Known rows, with every step that occurs
ganibib > zivob > baza: [ -5  -6  22  -2   1  -6   7 -18  -4   4  17   8  10  -1  -9  11   4  11
   0  -3  11   7  -3  10   2   6   5  -2  26   4  13  -5  -5  -9 -10  -2
  -4   3 -13   6   8  -6   4  -2  -2  -4  12   9   0  -2  -5   9   0   2]
pofuge > baza > zivob: [  1  -2 -20 -11  -4   8   2  -4  10   4  11  15   1   1 -10 -21  15  -5
   4   7   0   5   8   3   8 -13  -9  13   8  -6 -16   9   2   0  21  -3
   5   2  -7   1  -3  -7  -2  -1   2   1  21 -40   3  -9  -5 -10   2  -5]
tevo > baza > zivob: [ -1  -7  -5  -3  -7  34   2  -2  -2   0  -2  -2 -16   8  -3 -14  -9  11
  -4   5  -5   4  11   1   3  -7  -7   2  -2  19   0   3  -2   0  16 -15
  -1   4   9  12   2   7   7  -7  -3  13  -6  14   0   5   9 -15  -5  -8]
baza > zivob: [  4  -5  -7  -3  -1   9   2  -5   4   0   4   2  -6   5   0  -2  -2   5
   7  11   0  13  13   2   7 -10  -6   6  -4  -1  -7   6  -7  -2  11  -2
   0  -2   2   5  -1   1  -4   0   3   3  -6  -6  -2  -9  -2 -10   0  -4]
baza > tevo > ganibib > zivob > gikiz: [  0   1   8   0  -2 -12  -1  -8  20   1  -1   9  24 -13   5  21   4   8
  -6 -16  -7  -2 -10  13  -3 -10 -10   2 -12   6  -1  -8  10   6 -11   9
   0  -3  -7  -5   8 -11  -1   4  -5  16   1  52  12   4  -5  24   8  14]
lida > sova > vovo: [ -8   0   3  19   5  25  -1  -9  12  -6  -9  -2 -19   9   6  -8 -10 -24
   1   1   1  -6  -6  -1   5   4   5 -14  14   4   6  12 -17  -3   1   7
  -4  -4   2   6   3  -6 -26   2  -4 -12  27 -24 -16  -2  -9 -13   5  -6]
vovo > zivob > ganibib: [ 10  -6  -1  -4   8   5   4   3  -3   2  12  -1  -8   9  -9  15   0  -8
  11  19  22  -5  -4   0  -4   5   7   2   7 -14  -3 -12  -3   2   7  -9
  -6  -5   0 -11   0  16 -10   4  -6 -10 -12 -21  -6 -11   1 -10  -2  -7]
baza > tevo > ganibib: [  5   4  -4  -9   2  -9   0  -9  15   0   3   4  10  -8  15   6  -3  -9
   2  -5 -17   6  -5  13   1   3  -3   6  -9   5 -25   3  -1   9  -8 -11
  -2   2   1  -3  12   2 -13  -1  -2   4 -19  10   0   2  12  18   4   8]
vovo > zivob: [  8   0 -15 -13   6  35   6   0 -10   1  12  -5 -17   5   5   3   5   2
   9  15   6  -5  10   3  -6  -5  -1   7   0 -13  -6   0  -2   0   3 -13
 -11  -6  14 -12   2   5  -9  10   1 -11 -10 -24 -11 -15   4   5  -4  -3]
lida > sova > vovo > zivob > gikiz: [ -3   0  -7  18   3  15  -1   4  -6 -10   0  -4 -23  10   9  -7  -9   2
  -6  13   6 -20  -1  -5  -3   1   1 -15   5  -3   9   1 -12  -2  -2  13
  -6  -9  14  -8  -1 -14 -17  11  -8  -2  53 -17  -7  -5 -12  -6   5  -6]
ganibib > zivob > vovo: [ -8   7  -6  19   6  16  -2  -7  12   2  -2   9   9  -4  11  27  -7  -6
  12 -19   2   2   1   6   3  -6   9 -20  12   0  16  -1  -3 -12  -9  15
  -4  -5 -13   2   9  -4  -4  -5   6 -10 -36 -18  -9  -7  -8   6  -4   3]
baza > zivob > gikiz > sinenez > zodu: [  3  -1  -3   2  -4  -6  -4  17 -14  -6   5 -14   9  -5 -11 -18   0  16
 -19  -4   7  -2  13 -26  18 -27  -4  -7 -14   7  38   5  -2  -3  -4  21
  11  -3  11  23 -12 -14   4   6   3   4 -17  25   9   7 -11  -7  -2  -4]
vovo > zivob > gikiz > sinenez > baza > pofuge: [  9   9  14 -16  -1 -27  -6  29 -27  -1 -14 -16  -3   3  -3 -25   6   4
  12   1   8 -17   4 -16 -16  19  -3   8 -30 -21   8   0  12   3  -6 -17
  -3  -9  20 -13 -19  13  16  12   1   5  12   6  -8   6  -1  -8  -4  -8]
sova > lida: [  9   4  -6 -10  -5  10  -1  -2   1   6  13 -12  -6  12  -2   4   1 -18
  12  18   7  -3  14   3  -2 -21   5   3   7   3 -17  -1  -7  -3  12  -1
  -7  -6   5   5   8   2  -7  -1   7   4 -34  -7  -8  -7   8   2  -3   3]
tevo > baza: [ -3  -1  -3 -10  -3  53   2   2   3   2  -4  -3 -22  10  -2 -17  -8  -4
  -1  -4  -5  -5   0   7  -4   2   0  -3   7  19  -1   1  -3  -2   8 -12
 -10   5  10   7   4   8  -3  -6  -1  -4  -4  -4  -7   8  15  -2 -11  -1]
pofuge > baza: [  2   0 -14 -30   3  11   2  -5   8   7   2   6  -1  -3  -6 -18  12 -20
   5   0  -3  -3  -1   6  -1  -2  -1   8  21 -14 -18  10  -3   3   9  -5
  -3   2   0   4  -2  -4  -9   2   0 -18  32 -52  -6  -7   1   9  -1  -1]
sova > vovo > zivob: [ -5   4 -17  13   5  37   1   3  -6  -4   5   1 -24   8   8  20  -8 -11
   4  -3   4 -14  -2 -10  -5   3  11   1   6 -15   3   3  -6  -2  -1 -10
  -7  -9  -2 -18  -5  -3  -6   8   5 -12  -7 -18  -9 -14   3 -10   2  -2]
baza > tevo: [  1   2   4  -4   7   4   0  -6   9   0  -4   9  -3  -2   7   7   0  -7
   2   7  -8   5  -5   0  -2   3   3   6  -2 -10 -15  -2  -7   0  -4   6
  -5   0  -4   1   3   2  -8  -5  -4  -2 -27  -2   0 -11   6  17   2   5]
sova > vovo > zivob > gikiz > sinenez: [ -2   5 -15  14   1  26  -2  20 -21  -6  -9 -12 -16   3   2  -2  -9  -3
 -13   8  11 -18  -4 -21  -1   5   9  -5 -14 -13  27   1   0  -2 -15   5
   3  -9   1 -10 -12  -9   9   7   5  -6  27  10  -3   6  -5 -13  -1   4]
ganibib > zivob > gikiz > sinenez: [  1   0  10   5  -2  -3  -2   5   4   2  -9 -12  10  -4  -6  -1   6   2
   0  -8  16   0  -3   0   2 -10  -3  -2  -4   0  31  -1   2  -5 -10  10
   2  -4  -4   3  -6  -5  13  -1   1   4  13  26   2   8 -13   0  -2   4]
gikiz > zivob > baza > tevo > ganibib: [  0   5  15  -6   4 -17  -1 -24  -4   1  14   6  12 -11   1   3  -2  10
 -16 -13 -16  12 -13  18  -7  15   4   1  12  12 -40  -2   3   4 -16   6
   6  17  -8   4  13  -3  -8 -11   7   5 -28  17  11  13  17  34   7  14]
gikiz > sinenez > baza > tevo: [  1  13  14   2   5 -32   0  14  12   2  -9  -1   5  -9   4  -1   6 -15
  -5  -1  -6   9  -1  -9  -8  11   2  15 -13 -11  -5   0   7   9  -4 -10
   5   9  -5 -10  -8  14   5  -2  -2 -11 -22   8  -1  -4   6   1   1   1]
vovo > zivob > baza > tevo > ganibib: [  1   0   4  -9  -1 -13   6 -14 -18   1  30  12   8  -1  16  32   5  16
  -5   4 -15   4  -1  12  -4  14  11   3   1  -9 -20 -10   5  10 -21 -13
  -6   4 -10 -17  18  -3  -2   1  -1   3 -11  10   6  -7  13  16   5  12]
ganibib > zivob > gikiz: [  2  -5   4  -5   2  10   1   0   7   1  -3   0   9  -4 -12   1   2  11
   8  -1  13  -5   1   4  -4  -9 -11   1   5   3  13 -11  -1  -6  -2   9
  -4  -9   5   5  -3  -6   2   5  -1   6  15  22  -1   3 -11  12   0   0]
lida > sova > vovo > zivob > gikiz > sinenez: [ -4   2  -5  20   2   6  -2  11  -9 -10  -9 -21 -26   9   6  -3  -7  -4
 -17  15  13 -15  -2 -17  -2   5   8 -18 -11 -12  30   9  -6  -1 -13  21
   0  -6  14 -10  -9  -8  -7   8  -5  -3  50   7  -4   4 -16 -16   3  -3]
lida > sova > vovo > zivob: [ -6   0  -8  27   5  26   0  -5   3  -9   1  -1 -28  14  10   6 -11 -13
   1  15   4  -6   0  -3   2   5  12 -16   4  -3   5   7 -13  -2  -2  -4
 -10  -6   7  -7   1  -4 -19  11  -5 -14  24 -30 -13 -11  -6 -16   1  -8]
gikiz > zivob: [  7   4  -1  -6   9  19  -2  -8   3   2  -3  -4  -9  -4  -8 -20  -5  -5
  11  -6  -2   4  -3  11 -10  -7  -5   6  14   4 -27   1  -5  -3   6   4
   1   8   5   7  -1   5 -15  -3  11 -10 -18 -13  -6   1  12  21  -1   1]

Rows
[ -1  -1   9  14  -2 -42  -2  19   2   2  -9  -9  13   2 -17 -10  -1 -11
  -1   3  14  15   1  -9   2   4   2  10 -12   5   8  -1   7   6  12  -8
  15   9  -6  -6 -10  27   5  -1  -3  -7  -9  -1   3   6   2 -37  -1 -16] | gikiz > sinenez > baza > zivob > ganibib
[  1   2 -12   7   1  36  -5  12 -16  -8   2  -7 -20   2  -1  12  -7  -1
  -7   5   7 -23   3 -15  -6  -3   4  -6   0  -5   6  -2  -2  -5  -3   3
  -2 -14  14 -18  -4 -12  -2  10  -1  -4  31  -3  -4  -3  -1  -3   1   1] | sova > vovo > zivob > gikiz
[ -4   1 -29  -2  -3   8   0   1   7   1   5  11   2   1   6  -3   3  -2
   3  -9 -11  -1   8   0   6  -7   1  -9   6 -10 -14   9   1  -4  10   6
   4  -5  -9  -1   3 -10   1  -5   9  -8   7 -53   0  -8  -4  -7   0  -2] | pofuge > baza > zivob > vovo
[  0  -7  13 -15  -7  19   0  -1 -19   2 -21  -9 -18  11   2 -26  -6   2
  15  -7  -4  -5  -9  -5   0  19  -1  -2  -4  -5  -1   4   0  -5  11 -19
 -10  -3  14  15  -5  16   9  -6  -2   9  -7  -5  -8  16   8  -3 -11  -8] | tevo > baza > pofuge
[ -8   7  -6  -8  -1 -33   4 -18  29   9   6  21  22 -11   7  24  20 -11
   5 -20 -11   7 -12  19  -3   1  -3   6   3  -1  -9   3  13   9 -10  -9
  -1   0 -21  -8   6  -8  -7   4   1   2  21  -2  15  -2  -2  21   7  14] | pofuge > baza > tevo > ganibib > zivob
[ -1  -5  23 -17   4  -8   7 -16  -7   1  12  10   4  -3   2  10   7   2
 -15   5  -6   4  -7  -3   1   7   8  -1  11  -8 -20  -7  -4  -2  -5   3
   1   4  -2   5   2  -2  -1 -12  -3  -4  -6   0   3  -2   4  15   8   7] | zivob > baza > tevo
[  3   8 -16   6  12  31  -8  -1   0  -4  -4   1  -8  -8   4  -2 -16  -8
   4 -16  -9   0  -7   6  -7  -1   6 -13  16   9 -20   4  -4  -8  -6  16
   3   4   1   6   8   2 -19  -9  14 -13 -36 -35 -11   4  10  19  -3   3] | gikiz > zivob > vovo
[  5 -12  33 -28   0 -18   3 -11 -30   2   5  -3  -1   7  -2 -13   5  -1
   9   3   3  -4 -10  -5   6  23   6  -7   9  -9  -6   3  -6  -8  -1  -1
  -8  -6   0  10  -3  -1   9  -3   5   2   5 -15  -6   9   1   7  -2  -4] | zivob > baza > pofuge
[  4  -1  -5  -3  -5 -15  -3  11 -14  -5 -13 -15   4   1  -6 -24  -2  13
  -8  18   7   3  13 -11   6 -12  -8   0 -21  -2  11   4   2   0   3  20
   9  -1   3   5  -9  -4   9  -1   0  13  13  16   6   7  -7 -20  -1  -2] | baza > zivob > gikiz > sinenez
[ -7  -1 -18  22  -5  48  -3   4   0  -4  -9   2 -19   7  10   2 -21  14
  -4  -5 -17   1  10   0   6  -1   0 -15  -3  15   5  -1   2  -8  11  -6
   3   4  -1   8  11   6   6 -11   1   8 -31  -5  -2  12  10 -17  -7  -4] | tevo > baza > zivob > vovo
[ -1   5  -4 -21   6  -8   3 -10  14   7  -1  18   0  -5  -2  -2  17 -19
  -4   9 -13   0  -5   1   2   6  -6   9   9 -17 -21   0   1   4   6   4
  -1  -1  -6  -1  -4   0  -3  -7   0  -9   7 -34   4 -14  -1  16   4   3] | pofuge > baza > tevo
[ -7 -11  41 -10  -2 -23   5 -19 -20   4   6   7  11   8  -7  13   9  15
  18   0  11   6 -14   6   5  22   4  -9  16 -13  12   1  -1 -11   0   7
  -7  -6 -14  12   1  -3  17  -2   4  11   4   6   0   3  -9   6   0  -2] | ganibib > zivob > baza > pofuge
[ -2   6   8   5  -3 -38  -3   1   7   1 -15  -6  29  -9   7  16   5   4
 -15 -14  -2   7 -11   5   2   4  -1  -4 -22  -2  19  -2  13   9 -22   8
   6  -1 -10  -4   5  -6   8   0   0  17  -5  58  15  13  -6  14   1  16] | baza > tevo > ganibib > zivob > gikiz > sinenez
[  5 -15   4   2  -3 -22   0  -6   4   1   3   0   9  10 -14  -1  -7  -6
   5  15  14  14  -7  -5   8  -3   0   6   3   3  -4  -2  -8  -3  19  12
   5  -3  -9   7  -3  12 -11  -1  -8   4  -9 -10   4  -3  -1 -20   2 -12] | baza > zivob > ganibib
[ -6   5   4  10   1 -20   1 -18  21   3   1  13  19  -8  12  38   4   1
   9 -13 -11  13  -6  16   0   0   2   8  -6  -1  -3  -4   5   6 -11 -15
  -2  -2 -17  -6  14  -6  -7  -1  -2   4 -29  31  10  -3  -1  19   5  12] | baza > tevo > ganibib > zivob
[  2   0 -15 -25  -7 -18  -1  12  -5   3  -9  -6   6  -2 -15 -29  20   2
 -16   8   4  -4  11 -10   8 -13  -8   4  -9 -23   3   7   4   3   8  23
  13  -2   2   3 -14 -12  11   2   4   6  49  -4  11   3 -15  -9   0  -2] | pofuge > baza > zivob > gikiz > sinenez
[  3   2  -1  -4   4  14  -1  11 -10  -2  -1  -7   1  -7  -1  -8   3 -12
  -7 -13  12  -3  -8 -18  12 -14   8  -6   1   6  26  13  -4   0  -7   0
   2   4   1  20  -4  -5  -8   4   7 -21 -28 -14  -4  -1  -1   1  -7   1] | gikiz > sinenez > zodu
[  5  -6 -21 -25  -6   4   0   1   4   2   7   5   1  -2 -16 -30  11   7
  -5   8   0  -6   9  -5   4 -13 -16  11   7  -5 -15   7   2   1  16  10
   8  -4   6   9 -10  -7   4   5   1   5  43 -13   9  -1  -8  -5   5  -5] | pofuge > baza > zivob > gikiz
[-10  -3  12  21   2   6   6 -14 -18  -8  15   4 -21  10   5   7  -8   5
  -3  16   4  -9  -7  -5   5  18  18 -17  24   0   4   3 -13  -4  -9   0
  -5   0   5  -4   8 -11 -14   2  -6 -12  31 -31 -10  -2  -6 -14   5  -7] | lida > sova > vovo > zivob > baza
[  0 -12   5   5  -9   7   1  -3  -3   0  -3  -3  -3  15 -15  -5 -11   4
  -8   6   7   7  -3  -5   5  -3  -3   1   3  17  10  -7   1  -2  24  -4
   2   6   0  15   3  22  -2 -11 -11   8 -12  12   7   7   7 -29  -2 -14] | tevo > baza > zivob > ganibib
[ -9  -1  31   9   4 -26   7 -22   3   4  13  19  13  -5  -1  31   9  12
  -1   7  -2  15  -7   6   1   9   7  -3  16  -7   7 -10   1  -3 -12  14
  -2   3 -24   3   8  -7  11  -9  -7   2 -16  13   9  -6  -8  11   5   9] | ganibib > zivob > baza > tevo
[ -3   3 -17  25   1  20  -3  -6  17   2  -5   7  14  -7  19  39 -14  -1
  14 -38  -6   4  -6  21   3   1   6 -17   4   8  12   2   2   1 -12  -3
  -3  -4 -13 -11  22  -8  -7   2  10  -3 -31  10  -5   7   0  10  -3  10] | tevo > ganibib > zivob > vovo
[ -6  15   4  26  -3 -51  -2   3  21   5 -11   4  28 -15   8  21   9  -4
   3 -31 -10  17  -7  12  -5  10   4  11 -21  11   8   2  13  14 -16 -21
   3  11 -17 -17   8   9   3   3   1   0 -27  29   9   6   6   5   1   9] | gikiz > sinenez > baza > tevo > ganibib > zivob
[ 11  -4 -14 -15   5  31   1   9 -10  -2  11  -4 -14   2  -2  -4  -1  15
   2  23   6 -18  12  -3  -9  -6  -5   6  -4 -11  -4 -10  -4   0  -1   1
  -8  -8  19  -7  -3  -2  -2  10   1   4  11  -4  -6  -5  -2   9  -1  -2] | vovo > zivob > gikiz
[ -1 -10  -1  -1  -9  37  -1   8  -5  -4  -5  -7 -16   6 -10 -25 -10  24
 -12   0  -5  -6  11  -2   3 -11 -16  -2  -5  20   0  -3   6  -2  18   4
   4   2  28  12  -4   2   9  -2  -5  22  26  32   9  11   6 -15  -4  -6] | tevo > baza > zivob > gikiz
[  1  -2 -23   9   1  21  -4   1   2  -3  -3   4  -6   1   9   6 -15   6
   8   1 -10   4  12  -4   9  -8   2 -12  -6   5   8   3  -7  -7   9   6
   2  -7  -3   2   8  -3  -4  -4  10   4 -32 -21  -4  -8  -1  -9  -2  -6] | baza > zivob > vovo
[ -2  -4  -3  -3 -10  17  -2  13 -16  -4 -15 -17 -13   8  -9 -32 -10  23
 -20   4   0  -2   9 -12   2  -5  -3  -2 -17  10  16   0   4  -1   8   8
  10   6  16  12  -6   1  18  -8  -4  19  21  36   9  18   0 -23  -7  -6] | tevo > baza > zivob > gikiz > sinenez
[  1 -10 -11 -14  -2 -29   2  -7   8   5   9  12  11   7 -20 -15  12 -12
   1   4  11  10  -6  -3   8  -6  -5   8  11  -6 -13  -1   1   1  22   8
  12   4 -12   2  -7   5  -5  -3  -5  -5  25 -38  11  -6  -4 -18   4  -9] | pofuge > baza > zivob > ganibib
[  0  10 -14  28  -1   0  -4  22   1  -3 -11  -3   6  -6  13  -3 -10  -5
  -3 -13  -5   7  14 -14   0  -2   5  -3 -17   7  21   8   1   1   0  -4
  11   5  -5 -11   0  12  12  -1   7  -9 -32 -13  -7   6   3 -21  -4  -9] | gikiz > sinenez > baza > zivob > vovo
[  2  11   5  15  -7 -30  -5  18  18   2 -10  -7  28 -15  -4  -2   2   1
   0 -29   2  -1   4  10 -10  -1  -5   8 -12  26  11  -1  15   9 -10 -13
   2   4  -3 -15   4   6   7   9   5   7  14  34   4  23  -3   0  -3   6] | tevo > ganibib > zivob > gikiz > sinenez > baza
[  2  -1  16  -6   6 -12   6  -9 -13   0  21  14  -2  -1   6  23   7  22
 -12  29  -4   0   0  -5  -3  15   8   1  11 -21  -9  -8   1   1  -8  -3
  -6  -2   0  -8   5  -3   6  -4  -7  -3 -18  -6   1 -14   5  10   5   5] | vovo > zivob > baza > tevo
[  1  -4  16  -9  -2 -14   5 -18  -4   2  15  11  15  -3   7  23  -4   6
 -12 -13 -16   7 -11  10   0  17   7  -1   4   6 -21  -4   1   6 -10  -7
   0   7 -10  -1  15  -5  -9  -9   1   5  -7  16   6   9  10  19   6  13] | zivob > baza > tevo > ganibib
[  6  -8  -5  -9  -3  11  -3   3  -2  -4  -2  -5   0   2  -8 -20  -6  13
  -1  15   5  -5  12  -4   3 -22 -17   3  -9   6  -7   2  -5  -4  16  18
   4  -7   6   7  -6  -5   2   0   0  15  13  17   1  -1  -4  -7   2  -6] | baza > zivob > gikiz
[ -1   9  10  14  -3 -32  -3   6  30   2   3  11  25 -17   2  13   1   8
  -1 -24 -11  -1   4  17 -15  -8  -8  11 -14  21 -11 -13  17   9  -9  -7
   3   3  -5 -12   7   3   3   5  -5  14  -6  41  11   1   2  21   7   7] | sinenez > baza > tevo > ganibib > zivob > gikiz
[ -2  11  15  11  -2 -25  -3  23  14   2 -11  -6  14 -12 -12 -11   5   2
   2 -16  13   0   5  -1 -11  -9  -5  11  -5  10  25  -4  12   1  -4   3
   3   4   3  -2 -13   8  14   7  -2  -2  15  27   1  10  -8   0  -4   0] | ganibib > zivob > gikiz > sinenez > baza
[  3   7  19 -11   1 -33  -3  18  -9   5 -20 -15   0   2   0 -27   3 -13
  18 -14   3   1  -7 -11  -3  23   1   5 -20  -6   7  13   4   1   2 -13
  -3   1   7  -2 -14  20   5   3   2  -7 -11 -17 -12   8   9 -10  -7 -10] | gikiz > sinenez > baza > pofuge
